Known rows, with every way that one mark hangs from another:
{k634 k408 {k723 k606}}: 0.664	0.157	-2.633	1.903	0.563	-3.799	0.630	-3.651	-0.907	2.829	0.273	-0.868	3.543	-0.218	-0.137	-1.690	1.299	1.510	-4.333	-0.212	1.748	-1.897	2.019	-1.301	3.863	-0.798	0.581	3.930	-0.079	1.650
{k723 k606 k634}: 1.181	2.385	-0.786	0.728	1.108	-2.529	1.220	-1.500	-0.116	0.423	2.798	-1.897	7.551	1.243	0.134	-0.881	-0.408	-0.296	-0.935	2.244	-1.482	0.045	2.197	0.568	1.676	-2.137	-0.185	4.026	-1.682	-1.345
{k723 k34 k408 {k606 k849} k634}: 1.765	2.071	1.443	3.120	-2.076	-5.687	0.183	1.531	1.751	2.254	5.286	-1.070	5.737	-1.986	1.688	-1.750	-0.554	-4.089	3.996	1.886	-3.707	-0.330	2.754	-2.208	0.810	-0.661	-0.924	1.118	-1.024	-3.701
{k634 {k408 k606} k723 k849}: -1.040	-0.047	-2.908	1.942	0.005	-2.281	-0.495	-2.755	-2.316	1.975	-0.477	-2.623	0.359	-2.011	-0.272	-0.336	2.097	2.012	-4.097	-2.200	2.709	-5.131	0.743	-0.789	1.060	0.423	-2.367	1.397	1.975	3.281
{k408 {k606 k849} {k634 {k723 k34}}}: 2.617	1.701	-0.367	0.793	-1.893	-4.686	0.592	-1.910	-2.005	-1.134	0.860	-1.443	-1.429	-2.773	-1.957	-1.590	-1.007	-1.083	-0.114	-1.944	-0.296	-2.339	2.032	-1.411	-1.801	0.985	-2.491	-3.066	0.112	1.216
{k723 k34 k606 k634}: 0.206	2.930	-0.227	1.746	-0.540	-2.615	2.860	-0.928	-2.000	2.163	3.986	-1.121	6.815	-0.157	1.075	-0.647	0.061	-2.161	-0.804	2.150	-2.509	1.468	4.601	1.390	2.960	-2.638	-0.625	1.956	-2.536	-2.579
{k606 {k849 {k634 k408 k723}}}: 1.798	-2.423	-2.837	-0.959	-1.328	-4.609	-1.121	-0.624	-1.777	-0.153	-0.185	1.406	-2.579	-1.674	-0.679	0.123	-0.658	1.595	-0.829	0.567	4.213	0.396	0.347	-2.266	-0.018	-0.993	-0.114	1.541	0.207	2.350
{k723 k34}: 0.184	0.037	-2.234	-0.813	-2.163	-0.273	2.529	0.629	-2.189	0.609	1.945	1.115	1.317	-1.464	0.013	1.761	0.682	-0.062	-2.319	2.075	-0.267	1.364	2.998	1.177	3.367	-1.511	-0.079	-0.743	-1.246	0.244
{k408 {k606 {k849 {k634 k723}}}}: 3.123	-1.953	-1.059	-0.697	-0.853	-3.291	-0.628	0.613	-1.438	-2.910	-3.402	-0.738	-0.758	-1.108	-0.099	0.620	-1.509	1.415	0.803	1.924	2.500	-1.792	-0.947	-1.050	-2.844	0.197	-2.239	0.734	0.896	2.443
{k34 {k723 k408 {k606 k849} k634}}: 2.329	1.552	0.721	0.858	-0.650	-4.546	-1.231	0.399	3.537	0.064	2.672	-2.097	5.593	-1.194	0.534	-0.204	-0.731	-2.175	2.724	2.341	-3.310	-1.613	0.754	-1.888	-0.410	-1.043	0.028	1.503	0.426	-1.490
{k606 k849}: 1.969	-1.198	-3.955	-1.679	-2.631	-3.829	-0.190	1.729	-0.235	-2.420	1.270	1.355	-1.033	-2.192	-0.828	1.698	-0.870	1.453	1.210	0.972	1.378	0.097	1.078	-1.122	0.970	-0.397	-0.830	1.535	0.890	1.984
{k723 k408 {k606 k849} k634}: 3.029	1.655	0.725	2.169	-0.348	-5.700	-1.396	0.789	3.579	0.553	4.024	-1.823	6.310	-0.661	0.693	-2.035	-0.870	-2.157	3.884	1.926	-2.790	-2.001	0.390	-2.930	-0.691	-0.296	-0.605	2.862	-0.046	-2.385
{k408 k606}: 2.903	-0.338	-1.576	-1.179	-0.032	-0.209	1.165	0.675	-0.279	-2.459	-2.114	-1.216	3.252	0.190	-0.216	2.131	0.553	1.483	-1.122	2.115	0.218	-2.092	-0.677	1.846	-0.592	-0.088	-1.200	-0.288	0.531	1.104
{k634 k723}: -0.265	-0.668	-2.345	0.190	0.809	-0.752	0.158	-2.886	-1.490	0.037	0.450	-0.366	0.755	-0.071	-1.054	-0.506	-0.123	2.618	-4.344	0.965	1.185	-2.347	0.908	-1.683	2.485	-0.667	-0.072	2.123	-0.050	3.529
{k849 k606 {k634 {k723 k34}}}: -0.547	-3.652	0.741	-0.727	-0.072	0.106	0.339	-0.788	-3.393	1.043	-2.068	1.701	0.493	0.590	0.549	1.150	-1.501	0.799	-3.670	3.386	3.281	2.432	0.559	-0.769	-0.920	-1.770	0.402	-0.432	-2.408	0.313
{k34 {k723 k408 {k634 {k849 k606}}}}: -1.325	-0.170	0.923	-0.100	0.618	-0.028	-2.066	-0.131	2.235	1.139	2.626	-1.980	4.685	-0.497	0.161	1.926	-0.010	-0.811	-0.930	1.946	-1.994	-2.052	-0.700	-1.312	-2.060	-1.177	-0.019	-0.684	0.173	-1.158
{k408 {k606 k849}}: 3.541	-0.813	-2.324	-1.126	-1.981	-3.323	0.240	2.200	-0.177	-3.589	-1.638	-0.492	0.592	-1.880	-0.089	2.167	-0.538	1.097	2.341	1.368	0.782	-2.335	-0.015	0.310	-1.449	0.462	-2.349	0.283	1.563	1.636
{k723 k408 {k606 k849}}: 4.060	-0.509	-0.514	1.625	-2.502	-5.326	-1.165	2.321	4.261	-0.222	1.314	-0.515	3.935	-1.829	0.811	-1.391	-0.399	-1.058	3.468	1.677	-1.024	-2.046	-0.191	-3.447	0.396	0.861	-0.407	2.132	1.207	-1.005
{k849 k606 {k634 k408}}: 2.010	-4.075	-0.994	-2.850	0.200	-0.387	-0.103	0.451	-0.752	0.336	-2.161	2.322	2.123	1.677	0.165	3.078	-0.370	1.456	-2.481	3.123	4.710	3.628	-1.448	0.887	-1.979	-2.203	1.907	-0.032	-1.825	-0.843
{k849 k606 {k634 k408 k723}}: 0.395	-3.962	-0.532	-1.337	1.309	-1.045	-0.839	-1.874	-2.027	1.205	-2.447	1.534	1.207	1.416	-0.052	1.172	-0.613	2.351	-4.375	2.053	5.064	1.573	-1.135	-1.058	-1.512	-1.749	1.543	1.121	-1.561	0.828
{k723 k34 {k408 k606} k634}: 1.574	1.924	2.740	1.468	0.614	-0.451	0.751	0.069	1.051	1.497	2.955	-2.202	6.595	-0.299	1.235	0.252	1.222	-2.804	0.746	2.845	-4.035	-2.712	0.074	0.604	-1.360	-0.472	-0.985	-2.872	-0.962	-3.208
{k34 {k723 k408 k634}}: 0.844	0.975	0.931	-1.102	1.495	0.284	-0.694	-1.100	2.950	0.533	2.967	-1.737	5.568	0.385	-0.368	1.339	0.161	-0.682	-1.100	3.128	-3.339	-1.794	-0.481	-0.519	-0.531	-1.606	1.145	-1.096	-0.451	-0.776

Rows:
2.657	2.081	-1.788	-0.653	-0.959	-1.184	0.273	-1.276	-0.001	-1.526	0.750	-3.453	1.221	-0.896	-2.489	-0.208	0.467	-0.167	-1.764	-1.866	-0.140	-3.041	0.218	0.202	-2.723	1.012	-2.427	-2.346	0.394	0.664 : {k408 k606 {k634 k849}}
4.448	1.629	1.174	2.191	-3.665	-6.229	0.257	0.884	2.855	1.673	4.134	-0.637	2.670	-2.771	-0.437	-2.947	-0.451	-4.327	3.077	-0.345	-2.766	-0.231	2.226	-3.151	-0.424	0.876	-0.361	-2.148	-0.763	-3.107 : {k723 k34 {k408 k634} {k606 k849}}
0.750	2.125	-0.716	-0.363	0.814	-1.603	1.138	-1.488	0.180	0.016	1.476	-1.925	6.671	0.563	0.008	1.016	-0.415	-0.496	-1.833	2.683	-2.398	0.402	2.661	1.287	1.557	-2.653	0.234	2.338	-1.144	-0.420 : {k34 {k723 k606 k634}}
0.126	1.187	-1.942	-2.079	1.278	-0.675	0.744	-2.291	-0.765	0.989	2.528	-0.610	4.113	0.162	-0.949	2.585	1.069	0.423	-3.205	1.476	-0.667	0.600	1.568	1.912	1.485	-3.074	1.134	0.023	-0.847	0.227 : {k34 {k723 {k634 k408}}}
0.824	1.706	0.935	1.530	0.958	-0.640	-1.434	0.154	2.541	0.682	2.728	-4.092	5.646	-0.339	0.459	-0.525	1.018	-1.056	0.555	1.140	-2.454	-5.214	-1.314	-1.069	-2.821	0.555	-2.230	-0.177	1.101	-1.288 : {k723 {k408 k606} {k634 k849}}
3.450	-0.697	-3.216	-1.014	-1.765	-4.278	0.319	1.124	-0.501	-1.297	-0.785	0.029	0.736	-2.117	-0.229	2.128	1.009	1.030	1.017	0.170	1.995	-1.587	0.059	0.970	0.038	-0.006	-1.195	0.191	1.419	1.238 : {k634 {k408 {k606 k849}}}
5.316	1.443	-1.327	-1.653	-1.640	-4.127	0.001	0.170	0.404	-3.551	0.269	-1.389	-0.064	-1.432	-2.607	0.257	-1.023	-0.480	1.703	-0.993	-0.288	-1.647	0.105	-0.297	-3.408	0.810	-1.985	-2.436	0.433	0.732 : {k408 {k606 k849} k634}
0.719	-2.063	-2.248	-0.436	-2.559	-4.717	0.192	-0.299	-3.108	1.277	0.774	2.027	-2.967	-2.743	-0.071	0.293	-0.353	0.095	-0.812	0.515	3.624	1.609	1.997	-1.674	1.175	-1.214	-0.468	0.329	-0.437	1.535 : {k606 {k849 {k634 k408 {k723 k34}}}}
2.191	2.120	-0.993	1.001	0.915	-3.068	0.517	-4.586	0.025	0.620	1.726	-2.057	2.903	0.423	-2.691	-3.620	-0.740	0.316	-4.014	-1.153	-0.367	-1.717	2.078	-2.296	0.705	0.028	0.119	0.880	-1.320	1.295 : {k408 {k634 {k723 k606}}}
0.765	-1.994	1.439	0.459	-0.059	0.035	-0.072	-0.998	-0.113	2.199	0.311	-0.038	1.105	-0.154	0.388	-0.963	0.144	-0.434	-3.003	3.082	0.615	-0.544	-0.296	-2.534	0.098	-0.655	0.688	-1.407	-1.527	0.095 : {k849 {k634 {k723 k34 k408}}}
1.523	-0.630	-2.545	0.859	-0.471	-4.907	-0.540	-1.544	-1.847	-0.116	-1.028	-0.648	-0.463	-2.210	-0.424	0.246	0.730	1.870	-0.915	-1.005	2.512	-3.829	0.234	-1.073	0.594	0.341	-1.604	1.021	1.930	2.888 : {k634 {k408 {k606 k849}} k723}
1.782	-1.725	2.508	0.886	0.197	0.182	0.206	-0.536	-0.164	1.126	-1.996	-1.213	1.923	-0.143	0.938	-0.712	0.316	-0.792	-2.081	3.255	0.257	-2.067	-1.331	-1.509	-1.879	0.074	-0.421	-2.333	-0.803	-0.327 : {k849 {k634 {k723 k34 {k408 k606}}}}
-1.043	-2.004	-3.588	-0.583	-1.359	-1.656	-0.745	0.252	-1.206	1.850	1.016	0.757	0.927	-1.354	-0.075	2.522	0.959	1.601	-2.784	-0.740	3.556	-0.051	0.801	-0.150	0.672	-0.987	-0.505	1.177	0.588	0.586 : {k634 k408 {k849 k606}}
2.676	1.481	2.002	0.476	2.091	-0.339	-0.925	-0.366	3.150	-0.248	1.834	-3.061	7.368	1.222	0.289	-0.027	0.699	-0.800	0.689	2.891	-3.095	-4.190	-2.168	-0.244	-2.772	-0.162	-0.613	-0.804	-0.028	-1.971 : {k723 {k408 k606} k634}
3.178	0.687	0.480	-1.993	0.099	-0.068	-0.432	-1.480	3.996	-0.165	1.921	-1.560	2.907	-0.315	-2.305	0.405	0.450	-1.107	-2.121	1.061	-2.686	-1.411	-0.897	-1.386	-1.463	-0.009	1.716	-3.961	-0.182	-0.281 : {k34 {k723 {k408 k634}}}
-0.640	1.823	-1.965	-0.557	0.343	-0.919	0.196	-1.686	-1.082	0.738	1.439	-2.768	3.601	-1.258	-0.404	2.896	1.708	-0.168	-2.397	0.118	-0.349	-2.155	1.371	2.146	0.017	-2.031	-1.476	-0.134	0.755	0.495 : {k34 {k723 {k634 {k408 k606} k849}}}
4.773	1.225	0.345	0.024	-1.954	-4.798	-0.946	-0.001	4.525	-0.458	1.860	-1.676	3.016	-1.784	-1.401	-1.153	-0.758	-2.418	1.741	0.301	-2.719	-1.249	0.514	-2.674	-1.322	0.314	0.449	-1.323	0.352	-1.046 : {k34 {k723 {k408 k634} {k606 k849}}}
0.349	2.320	-0.474	0.285	0.211	-1.560	2.560	-1.341	-2.799	2.190	2.800	-0.843	4.911	-0.524	0.533	1.776	1.761	-1.500	-1.315	1.066	-1.141	0.292	2.503	3.083	1.210	-2.072	-0.651	-1.239	-1.354	-1.896 : {k723 k34 {k634 {k408 k606}}}
0.759	-2.251	-1.678	-0.400	-2.640	-3.593	0.092	0.366	-2.810	-0.447	0.251	1.500	-3.076	-2.465	-0.103	0.241	-1.523	0.364	-0.303	1.660	2.700	1.418	1.738	-2.199	0.650	-0.895	-1.024	0.388	-0.714	1.885 : {k606 {k849 {k634 {k723 k34}}}}
-1.512	2.509	-1.531	1.518	-1.006	-1.872	1.632	-0.774	-3.315	3.201	4.115	-2.021	3.227	-2.111	0.858	1.163	2.282	-1.738	-1.561	-0.783	-0.275	-1.110	3.526	2.271	1.320	-1.640	-2.504	-0.747	-0.376	-1.316 : {k723 k34 {k634 {k408 k606} k849}}
1.056	-0.313	-2.178	2.073	-1.175	-5.678	-0.284	-1.169	-0.760	-0.278	0.186	-0.706	1.064	-1.607	-0.232	-2.020	-1.268	1.438	-0.486	0.231	1.247	-2.171	2.104	-3.005	2.523	0.012	-1.285	4.684	0.645	2.601 : {k634 {k723 {k606 k849}}}
2.821	-2.100	1.722	0.126	1.415	0.077	-1.250	-1.015	1.308	-0.252	-2.962	-1.831	2.630	1.122	0.145	-0.863	-0.084	0.832	-2.034	3.347	1.035	-3.181	-3.098	-2.267	-2.993	0.344	-0.038	-0.850	-0.244	0.852 : {k849 {k634 {k723 {k408 k606}}}}
-0.503	1.472	-2.539	0.383	-0.176	-1.747	-0.717	-4.183	-1.490	0.835	3.525	-2.460	-1.109	-1.253	-3.421	-2.763	-0.173	0.922	-4.831	-2.994	0.833	-2.866	1.807	-2.930	0.244	0.426	-1.362	-0.367	-0.162	2.561 : {k408 {k634 k723 k849}}
1.996	2.522	0.763	3.008	-2.943	-3.291	0.889	-0.516	2.403	3.648	4.714	-2.382	4.247	-2.178	-0.345	-3.354	0.968	-4.168	-0.399	-1.250	-3.032	-1.441	2.413	-2.668	0.610	0.870	-0.733	-1.922	-1.091	-3.075 : {k723 k34 {k408 {k634 k849}} k606}
-2.159	0.036	-2.006	-0.973	0.583	-0.876	-0.494	-1.404	-1.318	1.656	2.433	-0.817	3.138	-0.769	-0.217	3.274	0.472	0.368	-2.826	0.431	0.720	0.221	1.486	1.151	0.126	-2.603	-0.057	0.499	-0.312	0.031 : {k34 {k723 {k634 k408 {k849 k606}}}}
2.287	-0.968	0.458	1.590	-0.127	-3.386	-1.985	-0.407	1.910	-0.797	-0.692	-1.879	1.021	-1.778	0.069	-1.259	-0.162	0.870	0.715	0.917	-0.463	-5.801	-1.953	-3.505	-1.529	1.815	-1.757	-0.063	1.923	2.136 : {k634 {k723 {k408 {k606 k849}}}}
2.851	-1.020	-1.295	0.440	-4.187	-4.890	2.042	2.733	-1.834	0.089	0.110	1.136	1.035	-2.280	1.359	0.360	-1.302	-2.017	1.986	2.580	1.018	3.329	3.493	-0.313	1.460	-1.491	-1.011	1.527	-1.415	-1.288 : {k723 k34 {k606 {k849 k634}}}
0.268	-3.744	2.717	0.402	0.256	0.129	-0.947	-0.278	-0.422	1.995	-1.337	1.072	1.859	0.538	1.108	0.180	-1.241	-0.299	-2.191	3.819	1.989	0.717	-1.270	-2.628	-2.187	-0.673	1.056	-1.623	-1.992	-0.956 : {k849 k606 {k634 {k723 k34 k408}}}
-0.546	2.490	-2.111	1.953	-0.076	-2.834	0.448	-1.093	-0.773	1.401	3.893	-2.958	5.862	-0.067	0.223	-1.210	-0.012	-0.467	-0.895	0.449	-0.717	-1.234	2.881	-0.322	1.610	-1.624	-1.834	4.481	-0.583	-0.686 : {k723 k606 {k634 k849}}
1.897	0.240	-2.095	1.282	-4.418	-5.566	2.365	2.256	-1.560	0.240	1.831	0.930	1.527	-3.092	1.042	0.212	-0.570	-1.654	2.026	1.138	-0.286	1.480	4.280	-0.353	3.407	-0.805	-1.327	1.845	-0.363	-0.605 : {k723 k34 {k606 k849}}
-4.003	-1.565	-2.345	2.210	-1.444	-2.302	-0.004	-2.066	-4.181	4.640	1.739	0.610	-0.742	-2.729	0.568	0.553	1.253	0.821	-4.654	-1.752	3.321	-1.003	2.754	-1.274	2.619	-0.862	-1.105	0.447	-0.104	1.374 : {k634 k408 {k723 k34} {k849 k606}}
2.783	1.056	1.465	-0.602	0.120	-2.311	-1.433	0.743	2.929	-1.532	1.093	-2.509	4.313	-1.251	0.119	1.779	-0.144	-1.342	2.619	2.628	-3.112	-3.236	-1.221	-0.353	-2.970	-0.383	-1.041	-1.797	1.203	-0.813 : {k34 {k723 {k408 {k606 k849}} k634}}
1.888	2.050	-1.053	1.802	-2.054	-5.879	0.976	-2.787	-1.598	1.166	3.165	-0.922	0.095	-2.411	-1.809	-3.517	-1.280	-1.603	-1.142	-1.840	-0.591	-0.228	4.072	-2.563	1.333	0.077	-1.149	-0.140	-1.340	0.324 : {k408 {k634 {k723 k34 {k606 k849}}}}
0.759	-0.183	1.825	2.479	0.002	-0.802	0.206	-1.201	0.237	1.760	-0.200	-1.876	2.615	-1.347	0.803	-1.091	1.014	-0.513	-2.004	1.512	-1.800	-4.581	-0.220	-1.724	0.335	1.073	-1.060	-2.267	0.489	0.435 : {k634 {k723 k34 {k408 k606}}}
-1.505	-0.830	-1.205	2.430	-0.202	-1.078	-2.284	-1.810	1.188	2.351	2.412	-2.361	0.646	-1.829	-0.474	-2.179	0.949	1.259	-3.110	-0.585	0.208	-5.583	-0.341	-4.541	1.053	1.229	-1.309	1.029	1.496	2.514 : {k634 {k723 k408} k849}
1.881	1.848	-1.770	0.932	-0.730	-5.720	0.064	0.186	-0.278	-0.789	3.397	-1.043	4.752	-0.649	0.160	-0.815	-1.537	-0.655	2.500	1.439	-0.678	0.034	2.629	-0.758	0.889	-1.673	-1.384	4.604	-0.519	-0.810 : {k723 {k606 k849} k634}
3.208	-1.465	-2.167	-1.493	-2.421	-4.551	0.676	0.967	0.280	-0.481	-1.370	0.440	1.541	-1.601	0.262	1.924	-0.417	-0.380	0.364	1.999	1.769	2.173	1.411	0.087	0.438	-1.973	0.446	1.672	0.049	0.387 : {k34 {k723 {k606 {k849 {k634 k408}}}}}
0.512	2.289	0.471	3.198	0.342	-2.822	-1.293	-0.441	3.092	2.756	4.658	-3.751	7.640	-0.103	0.766	-2.608	0.590	-1.976	0.472	0.994	-2.680	-3.382	0.665	-2.444	0.002	-0.314	-1.121	3.233	-0.092	-2.322 : {k723 k408 k606 {k634 k849}}
-4.084	-1.756	-1.651	1.853	-1.667	-1.243	-0.167	-1.195	-4.048	2.454	1.162	0.076	-0.790	-2.408	0.388	0.395	-0.437	0.909	-3.856	-0.424	2.095	-1.316	3.050	-1.728	1.877	-0.459	-1.930	0.778	-0.232	1.885 : {k634 {k723 k34} {k849 k606}}
-0.676	0.598	-0.942	2.697	-0.851	-2.712	2.194	-2.272	-2.612	2.377	0.717	-0.624	2.991	-1.164	0.632	-1.797	0.046	0.047	-3.590	1.008	-0.266	-0.963	3.994	-0.916	4.613	-0.926	-0.564	2.350	-1.033	1.239 : {k634 {k723 k34 k606}}
-0.340	2.394	1.772	2.673	-0.638	-0.624	0.041	0.727	0.397	2.466	4.079	-3.362	5.069	-1.768	1.386	-0.169	1.517	-3.052	0.804	0.959	-3.351	-3.804	0.596	-0.242	-1.456	0.139	-2.550	-2.334	0.172	-2.760 : {k723 k34 {k408 k606} {k634 k849}}
2.187	0.361	1.092	2.336	-1.917	-2.401	1.598	1.093	2.194	2.880	2.134	-0.669	6.055	-1.379	1.735	-1.248	0.970	-2.638	0.154	2.399	-2.806	-0.675	1.711	-1.235	2.676	-0.161	0.341	-0.116	-0.992	-2.651 : {k723 k34 k408 k606}
